Known rows, with every step that occurs
rolu-sori-zumed-sevig-rere: [ 0.29 -0.76 -3.54  1.84  1.52 -1.00 -3.89 -3.13  2.01 -0.18  0.28 -1.62
 -0.84  0.33  1.10 -1.49 -2.38 -1.53 -0.03  0.95  3.56 -2.69 -1.99]
donum-sevig: [ 0.88 -1.14 -3.94  0.34  0.21  0.63 -0.74 -1.21  4.77 -2.13  0.75  0.61
 -0.88 -3.82  0.90  2.53 -1.97 -1.39  0.87 -0.06  2.10  0.31 -3.31]
nuser-donum-sevig-zumed: [ 0.71 -0.96 -4.31  0.56 -1.90  2.30 -0.27 -2.79  5.33 -0.96 -0.17  0.69
 -3.34 -2.79 -1.60  2.57  0.11 -3.55  0.71  0.21  3.24  0.66 -4.14]
rolu-sori-donum-sevig-zumed: [ 2.41 -0.58 -5.33  1.63 -1.22  1.28 -0.50 -3.04  3.86 -0.12  0.88 -2.04
 -2.59 -1.85  0.43 -0.37 -0.38 -2.91 -0.58  0.76  4.03 -1.31 -1.52]
zumed-nuser: [-1.44 -1.92 -1.96  1.59  1.17  1.21 -1.96 -1.11  6.71 -1.87  0.66  1.23
 -3.57 -1.82  1.68  1.04  0.20 -2.00  1.36 -0.73  0.23  0.87 -4.74]
lomule-rolu: [-0.57 -1.07 -3.53  3.25  3.58  0.17  0.13 -0.30  6.24 -2.46  1.84 -2.65
 -0.76 -0.92  3.42  2.03 -0.62 -0.89  0.97 -0.41  0.67  0.65 -1.34]
donum-lomule-rolu-sori: [ 0.45 -1.91 -4.34  3.73  1.11  1.20  0.47 -2.26  4.94 -0.06  1.80 -2.71
 -1.07 -0.66  2.38  0.40 -0.33  0.92 -0.30 -0.09  2.41  2.49 -2.61]
sori-rere-sevig-zumed-nuser: [-0.30 -2.86 -5.46  1.48  0.78  2.95 -0.91 -3.55  4.39 -2.61  0.43  1.90
 -2.60  0.00 -1.74  0.06 -3.04 -0.30  0.75 -2.07  0.64 -2.80 -5.10]
nuser-donum-lomule-rolu-sori: [ 0.98 -2.04 -3.83  3.73 -0.23  1.02  0.89 -1.97  5.94  0.51  1.47 -2.63
 -3.68 -0.42  1.17  1.58  0.67 -0.83  0.07  0.20  2.43  4.03 -3.10]
sevig-zumed-nuser-donum-lomule-rolu: [-1.33 -2.49 -3.49  2.79 -1.01  4.13  0.41 -3.56  8.35 -0.02  1.28  0.72
 -3.34 -0.89 -0.94  1.99  1.57 -2.29 -0.33 -0.61  1.89  1.70 -6.20]
rere-sevig-zumed-nuser: [-1.45 -2.82 -3.89  2.03  0.94  4.01 -0.97 -3.69  6.85 -0.80  0.40  2.67
 -2.79 -0.86 -0.02  0.97 -2.03 -0.85  1.59 -0.51  0.25 -3.01 -5.32]
sori-donum-lomule-rolu: [ 1.78  0.13 -4.81  3.49  0.62  1.03  1.90 -0.43  7.74 -1.36  3.84 -3.05
 -1.16 -1.41  2.48  1.96  0.16 -1.31 -0.22  0.83  1.92  2.15 -1.45]
rere-sevig: [ 0.16 -1.34 -3.97  2.20  2.19  1.27 -0.46 -1.39  5.48 -1.72  0.81  0.55
 -2.40 -1.11  1.85  1.51 -2.97  0.09  2.57  0.23  0.05 -1.48 -2.68]
sori-zumed-nuser-donum-sevig-rere: [ 0.18 -0.74 -2.42  1.52 -1.25  1.18 -1.41 -2.79  6.36 -0.93  1.31  1.39
 -2.30 -2.03 -1.39  1.96 -1.23 -4.41 -0.59  0.11  1.90 -0.50 -5.08]
zumed-sori-rere-sevig: [ 2.03 -3.59 -6.13  1.78  1.25 -0.40 -0.75 -1.23  3.34 -2.98  1.48 -0.42
 -3.24 -0.40  1.10  0.65 -3.68 -0.51  1.00 -0.44 -0.10 -0.82 -3.46]
rolu-sori-zumed-sevig: [ 0.94 -1.03 -3.80  1.01  1.21 -0.60 -3.34 -2.24  2.55 -0.48  0.36 -1.40
 -0.53 -0.67  1.71 -1.15 -2.34 -0.91  0.56  0.63  4.29 -2.81 -3.00]
sori-rere-sevig: [ 1.03 -1.67 -5.47  1.62  1.98  0.50 -0.47 -1.60  3.17 -3.35  0.81  0.03
 -2.15 -0.20  0.07  0.59 -3.82  0.52  1.68 -1.40  0.61 -1.38 -2.58]
rere-sevig-zumed-sori-donum-lomule: [ 2.17 -1.88 -6.81  2.61 -1.18  3.20  0.94 -3.22  6.44 -0.20  2.35  0.23
 -2.88 -0.87  0.45  0.87 -1.73 -1.21  0.35  1.76  1.62 -1.49 -4.19]
sori-zumed-nuser-donum-lomule: [ 0.30 -0.03 -2.69  1.69 -1.76  2.17 -0.39 -2.27  7.04 -0.68  2.01  1.16
 -2.59 -1.53 -0.90  1.44  0.57 -2.84  0.18  0.16  2.92  1.14 -6.47]
lomule-rolu-sori-rere-sevig: [ 1.22 -3.76 -5.38  3.89  3.43 -0.12  0.05 -2.21  3.59 -1.79  1.39 -3.09
 -1.40  1.12  2.00 -0.12 -3.95  1.28  0.15 -1.76  0.51 -1.51 -1.03]
donum-sevig-rere: [ 0.11 -0.60 -3.61  1.44  0.58  0.15 -1.30 -2.20  4.04 -1.90  0.42  0.17
 -1.28 -2.73  0.27  1.85 -1.94 -2.20  0.20  0.13  1.18  0.66 -2.09]
donum-lomule-rolu-sori-zumed-sevig: [ 1.06 -2.31 -4.63  2.50  0.92  0.86 -0.81 -2.87  5.01  0.25  2.43 -2.13
  1.56 -0.90  1.76  0.34 -2.70  1.15 -0.84  0.37  4.12 -0.63 -3.92]
rolu-sori: [ 0.26 -0.69 -3.47  2.32  1.41 -0.20 -1.85 -1.68  2.62 -0.87 -0.24 -2.05
 -3.62 -0.39  2.42 -0.94  0.25 -1.03  1.41  0.16  2.27  0.74 -1.55]

Rows
[ 0.21 -3.42 -2.10  0.79 -1.40  1.49 -0.95 -1.72  7.79 -0.87  0.57  2.20
 -4.51 -3.63 -0.29  3.15 -0.89 -3.37  0.80 -0.64  0.94  1.86 -6.15] -> zumed-nuser-donum-sevig
[ 1.35 -1.37 -3.47  0.69 -1.12  0.47 -0.27 -1.14  5.69 -1.28  0.43  0.21
 -3.70 -3.36 -0.13  3.44 -0.79 -3.08  1.21  0.28  2.23  2.01 -3.73] -> nuser-donum-sevig
[-0.85 -2.99 -3.65  2.17 -0.09  3.98 -0.66 -3.53  7.69 -0.10  0.21  2.57
 -4.67 -0.70 -0.85  1.71 -1.35 -2.01  1.66 -0.19  0.29 -1.85 -5.58] -> rere-sevig-zumed-nuser-donum
[ 0.12 -0.69 -4.95  0.17 -0.68  2.56 -0.67 -3.09  4.35 -1.81  0.06  1.07
 -0.64 -3.23 -0.73  1.57 -0.90 -1.98  0.40 -0.06  3.27 -1.22 -3.96] -> donum-sevig-zumed
[ 0.84 -1.10 -2.63  0.58 -1.50  1.55 -0.91 -2.03  7.00 -1.10  1.54  1.70
 -1.91 -2.97 -0.76  2.34 -1.14 -3.76  0.10 -0.11  2.67 -0.77 -5.98] -> sori-zumed-nuser-donum-sevig
[-1.09 -1.75 -2.90  1.26  2.24 -0.90 -3.77 -1.65  4.26 -1.63  0.04 -0.01
 -1.73 -1.05  1.41  0.90 -2.38 -1.44  1.18  0.69  1.13 -0.33 -2.40] -> zumed-sevig-rere
[ 0.94 -2.23 -6.17  2.31  0.92  1.54 -1.23 -4.08  1.15 -1.29 -0.35 -0.94
 -2.98  1.18 -0.76 -1.97 -2.61  0.33  0.61 -1.28  2.36 -2.51 -2.44] -> rolu-sori-rere-sevig-zumed
[ 0.25 -1.09 -2.93  2.77 -0.54  2.21  0.46 -2.18  8.34 -0.54  2.90 -0.11
 -1.36 -1.17 -0.05  2.18 -0.04 -2.30 -0.52 -0.15  2.29  0.87 -5.82] -> sori-zumed-nuser-donum-lomule-rolu
[-0.17 -0.99 -5.17  1.57  0.25  1.72 -1.44 -2.45  4.16 -1.66  0.37 -0.39
 -3.11 -0.79  0.86  0.12  1.18 -2.88  0.72  1.03  2.13 -0.42 -3.64] -> sevig-zumed-sori
[ 0.28 -3.87 -5.21  2.20  0.41  2.25 -1.69 -4.54  2.80 -0.84 -0.21  0.53
 -3.72  0.82 -1.06 -1.78 -2.70 -0.08  0.24 -1.89  1.36 -2.69 -4.26] -> rolu-sori-rere-sevig-zumed-nuser
[ 0.04 -2.03 -3.56  3.90  3.29 -0.28 -0.57 -1.40  4.67 -1.02  1.22 -3.79
 -1.73  0.03  3.66  0.30 -0.58 -0.48  0.43 -0.37  1.30  0.41 -0.65] -> lomule-rolu-sori
[-1.63 -1.44 -2.88  1.54 -0.88  3.29 -1.35 -2.94  6.80 -0.66 -0.16  1.44
 -5.19 -0.98 -1.04  1.10  2.09 -3.78  0.92 -0.40  1.70  0.53 -5.52] -> sevig-zumed-nuser-donum
[-0.61 -0.95 -5.06  2.07  1.32  3.20 -0.50 -3.14  5.14 -1.24  0.21  1.07
 -2.09 -0.54  0.27  0.78 -1.96 -0.43  1.92  0.17  1.21 -2.97 -3.13] -> rere-sevig-zumed
[ 0.96 -0.41 -4.71  3.56  0.80  1.35  0.72 -2.76  4.67 -0.20  2.57 -2.79
  0.66 -0.24  1.81  0.14 -0.78  0.43 -0.86  0.16  3.64  0.63 -2.90] -> donum-lomule-rolu-sori-zumed
[ 1.24 -1.12 -4.46  0.89 -1.55  2.65 -0.06 -2.41  7.36 -1.07  1.78  0.80
 -2.14 -3.31 -0.28  1.79 -0.57 -3.88 -0.61  0.36  2.41 -1.33 -4.02] -> sori-donum-sevig-zumed-nuser
[-2.12 -1.17 -3.09  1.42  0.35  3.40 -1.79 -3.04  6.09 -1.45  0.01  1.61
 -3.08 -1.23 -0.17  0.37  1.23 -2.55  0.74 -0.59  1.54 -0.84 -5.10] -> sevig-zumed-nuser
[ 1.54 -3.42 -5.98  3.76  1.17  1.38  1.14 -3.15  4.08 -0.87  2.16 -2.05
 -0.68  0.23  0.83  0.32 -3.60  2.46 -0.39 -1.34  1.62  0.53 -3.01] -> donum-lomule-rolu-sori-rere-sevig
[-0.12 -2.17 -3.06  3.75  2.52  0.61 -0.98 -2.27  5.81 -0.50  2.08 -2.45
 -0.60  0.05  2.61 -0.12 -1.13 -1.36 -0.74 -0.62  1.86 -1.63 -2.86] -> lomule-rolu-sori-zumed-nuser
[ 0.34 -2.73 -5.76  2.17  0.94  2.53 -0.70 -3.19  5.19 -0.98  0.75  0.76
 -2.96 -0.58  0.90  0.81 -2.20 -1.08  1.55  1.00  0.67 -2.71 -3.90] -> rere-sevig-zumed-sori
[ 0.87 -2.48 -4.91  3.51  3.06 -0.76 -0.41 -1.59  2.78 -2.25  1.14 -4.04
 -1.56  0.77  2.12 -0.52 -1.42  0.02 -0.27 -1.84  1.63  0.33 -0.78] -> lomule-rolu-sori-rere
[ 1.75 -2.74 -6.81 -0.07 -1.31  1.37 -0.81 -3.18  2.76 -2.56  0.52  0.51
 -1.33 -2.62 -1.59  1.02 -2.02 -2.16 -0.76 -0.51  2.94 -0.99 -4.65] -> donum-sevig-zumed-sori-rere
[ 2.38  0.19 -4.66  2.88 -0.96  0.47  0.04 -1.73  4.15  0.18  1.82 -2.83
 -3.57 -0.76  1.72 -0.78  0.79 -1.28  0.02  1.24  3.29  2.06 -1.58] -> rolu-sori-donum-lomule
[ 1.95  0.14 -4.03  2.77  0.69 -0.57 -0.90 -0.92  3.98 -0.63  1.25 -3.41
 -4.26 -0.36  2.78 -0.99  0.64 -2.55  0.70  0.95  2.55  0.49 -0.10] -> rolu-sori-donum
[ 2.46 -0.93 -4.71  2.31  0.33 -0.97 -0.50  0.36  5.84 -1.97  2.49 -2.41
 -4.29 -1.40  3.24  0.91  0.46 -3.75  0.64  1.90  1.04  1.12 -1.70] -> zumed-sori-donum
[-0.04 -4.12 -2.39  3.55 -0.72  1.78 -0.11 -2.47  7.99  0.85  1.43 -0.60
 -4.63 -1.06  0.76  1.48  0.36 -1.46 -0.25 -0.67  1.21  3.63 -5.40] -> zumed-nuser-donum-lomule-rolu-sori
[ 1.61 -1.28 -6.43  3.28 -0.63  2.27  1.21 -2.35  6.79 -0.70  3.11 -2.46
 -1.75 -0.73  1.26  1.00  0.87 -2.54 -1.14  1.56  2.36  0.60 -3.03] -> sevig-zumed-sori-donum-lomule-rolu
[-0.84 -2.22 -1.52  1.80 -0.18  1.15 -1.42 -0.90  7.60 -1.01  0.44  1.11
 -5.86 -1.67  0.51  2.04  1.03 -3.44  1.50 -0.43  0.36  2.38 -5.20] -> zumed-nuser-donum
[ 2.31 -2.84 -6.02  0.24 -2.52  1.07 -0.46 -2.92  3.74 -1.84  0.27  0.26
 -3.95 -2.24 -2.42  1.96 -1.01 -3.61 -0.46 -0.31  2.99  0.91 -4.76] -> nuser-donum-sevig-zumed-sori-rere
[-0.58 -3.31 -2.33  3.06 -0.44  2.27  0.50 -1.64  9.13 -0.28  1.93  0.36
 -3.86 -1.73  0.60  2.90  0.56 -1.74  0.20 -0.57  0.53  3.69 -5.96] -> zumed-nuser-donum-lomule-rolu
[ 0.56 -3.41 -6.24  3.86  2.65  1.52  0.08 -3.81  3.25 -1.34  0.98 -2.64
 -1.17  1.61  0.71 -0.53 -3.15  0.76 -0.29 -1.74  1.49 -2.84 -1.51] -> lomule-rolu-sori-rere-sevig-zumed
[ 2.87 -1.62 -5.04  2.10 -0.78 -1.10 -0.60 -0.99  5.43 -1.51  2.35 -1.66
 -3.17 -2.45  1.76  1.72 -1.40 -4.36 -0.72  2.02  0.75  0.77 -1.59] -> zumed-sori-donum-sevig-rere
[-0.29  0.30 -3.38  1.14  1.83 -0.55 -3.39 -1.95  3.94 -1.79  1.04 -0.29
  0.61 -0.54  0.83  0.23 -2.78 -2.01  0.44  1.01  2.88 -2.75 -2.68] -> sori-zumed-sevig-rere
[ 0.00 -0.79 -2.82  2.08  0.66  0.80 -2.30 -2.68  4.03 -0.49  0.82 -0.61
 -2.41 -0.38  1.37 -1.40 -0.26 -2.08  0.12 -0.16  2.77 -1.71 -3.93] -> rolu-sori-zumed-nuser
[ 0.58 -1.43 -6.35  1.19  0.09  1.13 -1.37 -2.44  2.25 -2.94  0.40 -0.82
 -3.03 -0.05 -0.57 -0.58  0.06 -2.36  0.02 -0.37  2.34 -0.51 -3.64] -> sevig-zumed-sori-rere
